Each row comes from the steps of one path. Every step used is in the known rows, and no mark comes twice. Write the path behind each row, first mark first.
Known rows
zudat pevasi: [ 12 -16 -14 -24  -6  -4 -20   7   7   1  -1  19 -14  25  21  28  -6  -7
   6  10  -2 -13  -7  -2  -6  11   2  13 -18   1 -16  -9  -4   2  21  14]
zudat pevasi tifeg bivel nazur tuvat kenes patibo: [ 41  -1 -20  -8 -11 -20 -44  21  31  18 -21  12  36  -4  63  19   4  -2
 -14 -18 -24 -17 -38 -15 -26 -31  -1  13  23  41 -16  -1  28  13   7  40]
nabevid sefu: [  2   6  24  -5   6  -9   5 -11  11  -5   6   6  17  11   4 -18   5  -2
  -3  16  26   5   6   6  28   7  -1  23  -7   8  20  11   9  -2  20 -17]
bivel nazur tuvat kenes pevasi: [ 21  30  10  30  -8 -22 -15 -13  29  -1 -28   1  36 -38  28 -14  21  23
 -28 -13 -28  33 -22  20 -21   1 -20   7  39  22  12  16  15  18 -17  39]
nazur tuvat: [  8  10   3  11  -7  -1  -1 -16   5  11  -5  -1  21 -15  12  -7  19  17
   4 -13  -5  27 -10  14 -16  16  -9  -1  21   1   9  15   7  14   2   9]
tifeg tuvat: [ 31   7 -15  -4  11   2 -12  15  -7  26   9   5  14 -14  22   9  19  -6
 -13 -17 -11  -3 -29   0  -9  -8  -2  12  18   4  -5   6  19   6   2   7]
gegun durer: [-10  -8 -10 -26  -8  13  -6  12  -4  -8 -13  22 -19  23 -12   6  -2   3
  24   9   9 -32   7  15 -12   8  13 -31   3 -14  24 -25  -2 -11   2 -19]
patibo tibo fikub kenes pevasi pubor durer gegun: [-47  14   1  -2   9 -40   7   6  20 -13  22 -17   0  17   7  14 -33  32
  17 -15   0  57  42   0 -19  22  19 -21 -16   7   0 -53 -51 -22 -14 -30]
fikub nazur tuvat kenes pevasi: [  5  26  -2  18  -8 -16  13 -25  23  -2  -8 -34  43 -17  37   6  14  27
 -34 -10 -22  38 -18  13 -30  17 -21  12   3  -7   2  17   0  11 -14   6]
tuvat kenes pevasi: [  5  15  -2  21   6  -8  -6  -2  13 -23 -10 -29  19  -1  19   5   4   4
 -39  -7 -18  22 -23  -2 -29   5 -20  11  -8   4   0   3 -10 -15 -21  25]
fikub nazur: [ -5   8  -4  -4  -7 -10  19 -12  12   6   3 -13  14  -4  15   9  -5  11
 -11   5  -6   2   4   3   3   2  -1   5  -8 -11  -5   4   1  10  -2 -17]
sefu nabevid: [  0   6  23   2  -4  -7  -3 -10   9 -11   3  15  20  10   5  -5   1   4
  -1  13  29   3   4   7  22  -2 -13  34  -4  -5  24  11  13  -5  15 -21]
gegun pevasi tifeg bivel nazur: [ 30 -21 -22 -43 -16   0 -46  34  30   9 -28  28  21   8  33  10 -13  -7
  18  -8 -24 -58 -44 -18 -14 -25   7 -15  28  30   2 -23  17  17  -4   3]
bivel nazur tuvat kenes: [ 21  22   8  22 -11 -20 -11 -14  16   6 -25  12  32 -46  24 -15  26  23
 -15 -13 -26  27 -10  31 -14  -3  -9  -2  49  25  15  12  23  22 -15  42]
patibo kenes pevasi: [-12  26  19  32  13 -23  -8 -19  23 -24  -6 -31  19   5  14  -3 -28  10
 -13  -4  -9  43  -8  -6 -29   3 -15   6 -22   4  -5   4 -26  -5 -16   7]
tibo fikub kenes tuvat: [-41  30  19   5  -4 -26 -10 -12   6   1  24 -18  17 -31  38   9   5  -2
  -3   1  23  35  30   4  -8   5  10  13   6  14 -10  11 -28  -3 -22  -8]
patibo kenes pevasi zudat: [ -3  19  13  26  17 -21  -9 -21  35 -32 -10 -27  16  12  17  -9 -43  16
  -8 -13 -15  37  -6   1 -40  16  -6  -7 -27  -4  -1  -7 -37  -8   0  -6]
zudat pevasi pubor durer: [  3  -9 -37 -61 -12   6  -5  33  25   4  -7  36 -35  43  24  39 -18   8
  26  -8 -16 -35   4   9   5  26  18  -4 -39 -11   1 -55  -9 -14  43 -12]
pubor pevasi tifeg tuvat: [ 42   3 -34 -17  11  10 -23  17  25  31  16  20  17  10  34  20  -2   0
  29 -20 -18 -36 -55 -25   6  -8  14  -2  -3  13  -4 -23  24   9  14  -2]
kenes tuvat nazur bivel: [ -2  15   9   1   9  -5  -2  -2  15  19 -14 -13  24 -37  22   7  25  -9
 -26 -27   9  24  10  13  -8 -18 -12  22  23  28   2  13  23  -4 -14 -21]
kenes patibo tibo fikub nazur tuvat: [-40  11  22  34  17 -38   3 -24  13   6  14 -24  52 -25  21   4   0  32
 -20 -13  16  80  50 -11 -33 -18 -11   0  17  28  -3   4  -8  -4 -14  -6]
pubor pevasi tifeg bivel nazur tuvat: [ 41   9 -20 -10 -11  -9 -24  17  41  29  -2  23  29  -5  30  -2  -2  19
  27 -26 -29 -30 -48 -28   1 -18   8  -5  24  20  -3 -18  33  27   9   7]
bivel nazur: [ 11  12   8   7  -6 -15  -9   0  16   4 -18  20   8 -26   5 -12   2   7
  -6   1 -13  -2   0   9  10 -14   0   1  27  18   5   3  16  17  -5  17]
tifeg tuvat kenes pevasi pubor: [ 33  26 -26  -4  10  -1 -14  28  10  11  -4 -12  28 -10  41  14  16   2
 -39 -31 -30   7 -43   7 -31   4  -9  12   6   6   3  -6   9 -12  -6  19]
bivel nazur tuvat kenes patibo tibo fikub sefu: [-13  21  33  34   6 -50 -14 -32  20   8 -13   2  54 -54  34 -10  21  37
 -25 -14  -4  72  27  13 -24 -16  -9   3  57  50  16  14  16  27 -16  31]
tifeg bivel nazur tuvat kenes patibo tibo: [ 12  20  11  28  -8 -44 -13  10  13  13 -21  -9  52 -41  16 -21  14  31
 -35 -36 -30  37   3  -9 -38 -43 -13   4  66  32  -6   2  34  18 -20  36]
bivel nazur tuvat kenes pevasi tifeg: [ 30  28   3  27  -6 -18 -26  -8  38   3 -32  -1  44 -36  44 -14  13  14
 -22 -15 -28  20 -39  12 -16  -8 -13   2  39  33  13  15  20  19 -18  39]
nabevid sefu fikub nazur tuvat kenes patibo tibo: [ -5  24  42  16   7 -36  27 -32  31  -3   6 -25  63 -24  34 -12  35  35
 -18  24  10  65  29  12  14  25  -1  26  17  26  23  28  19 -12 -12 -11]
sefu fikub nazur tuvat kenes pevasi zudat: [ 19  23  13   4 -12 -14  19 -19  49  -6 -11 -33  38 -28  46   2  32  38
 -15  12 -34  41  -7  15 -11  57  -1   6  10  -2   7  26  -6  -6 -18 -10]
tuvat kenes patibo: [ -6   9   0  24  14  -6   1  -5  -8 -12  -8 -16  29 -17  15   8  16   8
 -33 -13  -8  23  12   2 -32 -21 -10   4   5  20   2  -1   8 -22 -18  26]
nabevid sefu fikub kenes tuvat: [ -9  36  41  -6  -1 -19  17 -18  24  -7  10 -18  28 -18  29  -8  31   2
   2  33  25  22  22   8  38  32  17  39   1  11  14  28   6 -15  -8 -21]
medel fikub kenes pevasi tifeg bivel nazur tuvat: [ 13  52  14  -2 -10 -26 -17   2  28  21 -23 -45  50 -41  59 -24  11 -14
   0 -20 -22  -7  -7 -11 -25  -4  17  28  42  21  -5  11  -3  24 -19  28]
patibo kenes tuvat: [-23  25  14  22  16 -14  -6 -22  12 -10   0 -23  16 -16  16   0 -14  -3
   1  -8  13  31  15   2 -25  -9  -6   5  -6  18  -3   5  -9  -7 -14  -2]
nabevid sefu fikub kenes: [ -2  28  43  -7  -6 -23  19 -17  18  -8   9 -11  26 -11  22 -11  27  11
   5  35  14  23  18  13  42  38  23  31   0   6  14  24   4  -9  -7 -13]
patibo tibo fikub nazur bivel: [-39  -1  23  13  -2 -56   6 -11  17   9  19 -15  36 -17  15  -2 -18  29
  -8  -2   6  70  47   3 -19  -2   2  -5  25  21   2  -8 -20   8 -22 -14]
durer gegun pevasi tifeg bivel: [ 27 -41 -43 -45   0  18 -26  34   5   1 -12  28   0  37   4  19  -4  -4
  42 -10 -15 -56 -31 -10 -26   1   3 -30   0  22   2 -43  -9  -5   0 -35]

Write each row's path
[ 11  14   0  18  -7  -6  -1 -17  -1   2  -9 -10  31 -23  22  -4  28  20
 -12 -18 -17  37 -14  26 -30  14 -11  -3  27   8  12  13   9   6 -13  30]
nazur tuvat kenes
[ 42  17  -7   6  13  -7 -31  20  41  23 -16 -21  44  -9  54   8   4 -12
 -36 -30 -21   6 -66 -16 -13 -17 -13  23  10  27  -3  13  15   4 -13  -4]
kenes pevasi tifeg tuvat nazur bivel
[  7 -20 -47 -65  -5  12  -1  37  20   3  -4  42 -43  53  13  42 -14   9
  39  -8 -16 -41   6  14   0  33  18 -14 -44  -8   1 -67 -16 -21  43 -28]
zudat pevasi pubor durer gegun
[  9  -7 -29 -50 -15   1 -15  30  19   4  -8  28 -16  33  29  31 -14   0
  13  -3  -6 -26   0  12  -4  25  17  -1 -28  -2  -3 -31  -7  -5  36   1]
zudat pevasi pubor
[ 16  28   3  27  21 -18 -28  -5  32  -4  -4 -30  37   1  46   1 -28  -3
 -12 -16 -14  24 -46 -15 -28 -12  -7   6 -12  22  -7   7 -11   0 -16  12]
patibo kenes pevasi tifeg tuvat
[-10   7  22 -27  13  -8   6 -19   0  22  -6 -22  14 -20  26 -13  20 -17
  16   6  15 -12  36  -9   0   8  14  28  24  20  13   9   2  26  14  -5]
medel fikub sefu
[  8  10  38 -10  -1 -13  14  -9  25  -3   5   1  22  -6  14 -17  30   9
   5  38  18  16  12   7  47  33   7  27   4  15  22  28  15 -12   4 -20]
nabevid sefu fikub
[ 12   1  15  -3  -4 -16   4  -1   7  22 -19   0  26 -28  12   3  20   9
 -22 -29 -16  32   4  28   1  -9  -2   9  31  21   4   7  22   8 -14  -8]
tuvat nazur bivel
[ -8 -18 -37 -76 -12  23  -5  35  21  -7 -19  42 -22  37   7  33 -14  16
  40 -12 -21 -48   3  13 -10  26  15 -30 -20  -9  23 -68 -15 -15  23 -32]
gegun pevasi pubor durer
[ 29  20  -7  18  -3 -21 -29  18  35  -8 -24 -25  37 -12  43  -6  -4  -2
 -42 -17 -33  -3 -52 -17 -22 -27 -13   9  18  29  -4   4  12  -1 -26  34]
tuvat kenes pevasi tifeg bivel nazur
[ 21 -43 -41 -40   7  26 -23  21   5  -5  -9  30  -5  39   4  25  -4  -6
  49   0  -6 -50 -26   1 -21  14   7 -34 -12  21   9 -43 -15  -9   2 -36]
durer gegun pevasi tifeg
[-46  20  33  19   6 -58  -4 -16  10   7  16 -30  38 -36  24   5  -8  16
 -15 -20  15  87  51  11 -21  -9  13   4  32  33  -7  -5 -19   1 -37  -6]
patibo tibo fikub kenes tuvat nazur bivel
[ 45  -7 -20 -23 -20 -17 -47  25  34  26 -17  21  19   7  55  12  -5  -8
   5 -11 -21 -31 -47 -14  -8 -18   5  10  20  29 -17  -1  25  26  17  28]
zudat pevasi tifeg bivel nazur tuvat
[-46   4  42  25  28 -43  -5 -27   8  -6  17 -10  46  -9  16   4  -5  23
 -18   1  43  68  59 -23 -10 -27 -10  23   9  34  12   5  -2  -6   3 -22]
kenes patibo tibo fikub sefu nabevid
[ 27  17   5   6 -24 -28 -15  16  17  23 -21   9  30 -33  13 -25  16  18
 -18 -25 -30   4 -16  -5 -13 -25 -11   7  59  15  -4  12  32  32  -5  21]
tifeg bivel nazur tuvat
[ 43  18 -12   7  20   2 -35  14  38  16  -9 -27  33  -1  52  11  -1 -18
 -33 -24 -15   2 -73 -23  -4 -17 -12  17  -4  24 -11  15  13   1  -9   0]
kenes pevasi tifeg tuvat nazur
[-34  20  22   4 -12 -32  -7 -12   0  -1  24 -10  15 -22  29   6  -1   8
   2   4   9  37  26  10  -2  12  18   3   6   6  -8   6 -31   3 -20   2]
tibo fikub kenes
[-22  12  25  32  13 -34  -3 -36   3   4   3 -21  56 -34  34   2  26  35
 -24 -19   5  83  26   8 -43  -1 -13   4  35  36  14  15   2   9 -13  20]
nazur tuvat kenes patibo tibo fikub sefu
[ -5  -4 -42 -51  -1  21  24  39  16   2  -5  28 -36  35 -10  17 -11  21
  41 -23 -16 -34  16  19   7  28  19 -33 -32 -10  23 -71 -17 -29  27 -53]
pevasi pubor durer gegun
[-32  10  18  32   9 -47   8 -11   5  -4   3 -25  57 -31  28   8   5  31
 -40 -16  -7  70  45   7 -48 -22 -10   4  26  34   6  -7  -5 -14 -34  13]
tuvat kenes patibo tibo fikub nazur bivel
[-17  12  15   8 -14 -28   1 -22  16  11  17 -12  40 -34  44   4  19  26
 -16  -1  -2  53  15  21 -14  18 -10   1  21  15   4  21 -12  12 -17  -2]
tibo fikub nazur tuvat kenes
[-23  31  31  17   3 -32  19 -12   8  -8   4 -33  29 -30  21  11  20  26
   0  17  -7  52  39  -5  -1  19  27   8  13  11 -10   8  -9 -20 -39   5]
sefu fikub kenes patibo tibo
[  9  21  38  -8  -9 -19  25 -25  35   7   5  -8  41 -16  31 -14  38  23
   0  35  11  31  10  17  40  42   2  30  10   9  24  38  17   2   3 -27]
nabevid sefu fikub nazur tuvat
[ 40  10  -8  -1 -17 -16 -33  23  35  28 -20   3  38 -22  42 -19  -2  -2
  -1 -24 -23 -25 -50 -18   1 -39   6  -3  46  35  -1   8  34  29  -5  16]
pevasi tifeg bivel nazur tuvat
[ 20  44   2  10   2 -25 -17   4  23  13 -10 -36  45 -17  57  15  -2  -5
 -31 -31 -23  18 -45   0 -18  -8  13  27   6  10 -13   7  -3   7 -28   6]
fikub kenes pevasi tifeg tuvat nazur bivel
[  0  32  18   7  -4 -39 -27   4  26  20  10 -22  50 -35  68  13   7   1
 -27 -23  -9  47 -18   5 -11  -1   8  21  21  29 -10  16 -15   9 -31  -2]
tibo fikub kenes pevasi tifeg tuvat nazur bivel
[ 34  10 -17   4  11  -3 -11  11 -14  17   5  -4  25 -23  31  12  28  -2
 -29 -22 -23   8 -34  13 -23  -9  -6  10  25  12  -1   3  21  -2 -13  30]
tifeg tuvat kenes
[ 14  25  12  31  -3 -20  -9 -15  14   4 -27   9  44 -49  24 -12  29  26
 -25 -18 -21  34   0  22 -23 -15 -14   1  47  31  14  14  26  15 -15  41]
bivel nazur tuvat kenes patibo
